Known rows, with every step that occurs
E/P/W/Z: [  8  21  16  -2   5  -1   3 -28  -2   1 -12  -5 -13  18  -6   7 -11   1
 -29 -43  -3  -6   5   2]
Y/E/P/W: [  1   7   7  -6   2  -7   5 -27  38 -18   6  23  -5   8   7   6  -9   8
   1 -83   6  -5   3   4]
J/Z/E: [ -9 -15  -6  18  14   3   7 -12  -1  14 -10   0 -13 -24   8  -4 -14 -16
 -52 -16   6   2 -11  22]
J/S: [ -3  -7  20   0  10   8  12 -17  -5 -12  -4  12 -11 -23 -10  13   5   0
 -48 -27  14  -9  11   4]
J/S/T/Z/E/P/W: [ -9  13  -5  -2   6 -13  -4  10 -14   7  -9  10 -23 -26  -6   5  14  -2
 -26 -29  20  -3 -18   0]
P/E/Y: [ -1  -4  27   1   7   4  19 -30  23  14  21  14   0 -21  14  17   6   7
 -24 -37  21   0 -29  18]
Y/E/P/W/Z/J/S: [-10  24  13 -10  12 -12   1 -28  30  -1 -28   3 -18   5  29   1  -6   7
 -11 -36   9  -6  16   4]
S/T/Z/W: [ -3   2 -30  16   9  -4   2   6 -14   7   8   3  13 -35 -24  11 -12 -20
  18  -3  23   7  -1  -5]
E/Y: [  7  -2  18   3   7   5  15 -40   8   6  13  15  -3 -18 -11  24  -4  11
 -29 -39  22  -3 -12  12]
T/S: [ -3   2   1  -3   7   2  11   5  -6  -7  18  16 -20  -6 -32  21   2  -1
   1 -31   7  -7  34 -11]
T/Z/W: [ -7  10 -22  16  20  -6  16   6  -6   6   1   0  -5 -31 -22  14 -21 -24
   5   3  19   1  22  -2]
Y/E/P/W/Z/T/S: [ -5  31  -8  -5  17 -19  -4  -7  21   2 -13   5 -15  -3   2   2  12  17
   4 -58  -3  -5  11 -20]
Y/E/P/W/Z/T/S/J: [ -5  17  -4 -18  -2 -19 -10   1  20 -11   1  11 -17  12   2   7  13   7
  47 -41   2  -2  -6 -21]
Y/E/P/W/Z: [ -2  11   1  -7   7  -6   0 -36  25   2  -7   4   2  27  15   0 -11   5
  -7 -61  -1  -2   9   8]
P/W/Z/T: [  4  11   9  18  10   0   8 -19   0  16 -13 -10  -8 -32  -4  -2  -2  -8
 -21 -10  -5  -2 -11   6]
E/P/W/Z/T/S: [  6  39   6  -1  14 -14  -2   3  -6   3 -19  -3 -31 -16 -19   7  13  11
 -16 -39  -5  -9   8 -28]
Z/J/S/T: [  0  -6  11   6  -4   3  -2 -13  -2  -7  -1  11  -5 -42  -4   9   2  -2
  -6 -20  24  -1  -8  -4]
S/J: [  3 -23  15  -4 -15   8   6 -13   1 -19  28  15  -6   2 -17  18 -10 -16
  25 -21  13  -1  -8   4]
J/Z: [  4  -9   7   5  14  10   7 -10  -6   3  -8   4  -3  -7  -6   0 -12  -8
 -44 -19   4   1  -5   3]
J/S/T/Z/W/P: [-16  17 -14   1  14  -4  -2  -5 -24  -2 -23  -9  -6 -35 -16   0   7  -4
 -33   3  20  -1  12 -12]
E/P/W/Z/J: [  7  33  14   4   4  -7   2 -21   9   3 -16  -9 -26   2  -1   5 -22  -4
   1 -30   2  -5   7  -2]

Rows
[ -4 -17  -1   7   2   2   3  -7   0 -17  -5   8  -2 -15  -1   4 -21 -27
   0  11  12   5 -15   9]	S/J/Z/W
[-22  14  -5   0  12  -5   2   6  -7   7 -14 -10  -3 -37   7  -7  18  -9
 -27  -1  20   2  -9  -3]	J/S/T/Z/W/P/E
[ -8  14  22   5   9   1  12 -18   2  11 -22  -5 -22 -18   7   5  -7 -10
 -16  20   6  -6  15  15]	P/W/Z/J/S
[-15   9   6  11  17   1  10 -15  14   2 -26 -15 -13 -22  24 -17  -9 -14
 -57 -14  -1   2 -10  10]	J/Z/W/P/E
[-14   9  -5 -11   4  -4  -2   5 -10 -21 -16  -1 -28   1 -16   3  -5 -12
   0   8   3  -1  20 -13]	T/S/J/Z/W/P
[ -4   7   7  -5  -5  -5   1  11  -7   1   6   3 -21  -9 -20  11  12 -11
  40  14  -2  -2  -3  -9]	P/W/Z/T/S/J
[-12  17  18   8  11  -5  16 -45  29   4  -7  -5 -10 -34  20   5  -1   5
 -39 -32  18  -2 -13  20]	Z/W/P/E/Y
[  1 -17  13  -1  -1  10  -1 -19 -13 -11   4  16   7 -26 -11  10  13   2
 -35 -31  19  -2 -11   0]	J/S/T
[-17  30   0   3  22 -10  19 -17  13  26  -5 -10 -13 -28   9   8   0   0
 -18  -5  22   0 -12   8]	T/Z/W/P/E/Y
[ -3 -13   4 -17   0   5   1  19 -14  -9  12  18 -19  15 -20  15   2 -10
  15   3   6   1   3 -15]	T/S/J/Z
[-13  16  17   6  20  -1  12 -35  19  14 -27  -9 -10 -28  30  -7  -2   6
 -68 -12  12   3 -30  16]	J/Z/W/P/E/Y
[-22   8   5 -11   3  -5   2  15   6 -12  -5  -1 -26   0   8  -4   5 -15
   3   8   1   2  -1  -5]	T/S/J/Z/W/P/E
[ -1  14  10  12   3   1  11 -21  10  16  -7  -9 -16  -8  -1   5 -24 -17
  17   7   1  -2  13  17]	P/W/Z/J
[-21  22   5  -5  16  -7   7 -15  -1  19 -14  -4  -2 -42  15   3  24  10
 -39   1  31   2 -30   1]	J/S/T/Z/W/P/E/Y
[ -4   6  19   5   8   1  10 -12   5  -8  -8   8 -23 -38  -3  13  -6  -5
 -19 -12  20  -7  12   1]	Z/J/S
[ -3  -3  -5  -6  10   5   1  10 -28   9   5  10   5 -20 -23  12  15  -3
 -17  -2  25   1  -7 -13]	J/S/T/Z
[  5  25  11 -13  -3 -13  -8   8  -7  -8  -4   3 -31   1 -19  12  13   3
  27 -23  -1  -6 -12 -27]	E/P/W/Z/T/S/J
[ -9   6   3 -14  -4 -13  -5  20  -1 -11  -1  19 -43   9  -5   8   2  -8
   5 -20   4  -3 -13   0]	T/S/J/Z/E/P/W
[-12  -1 -22  16  14  -6  13   8  -6  24  11  -1 -17 -24 -15  10 -12 -23
  -4  -8  16   0   8  15]	T/Z/E
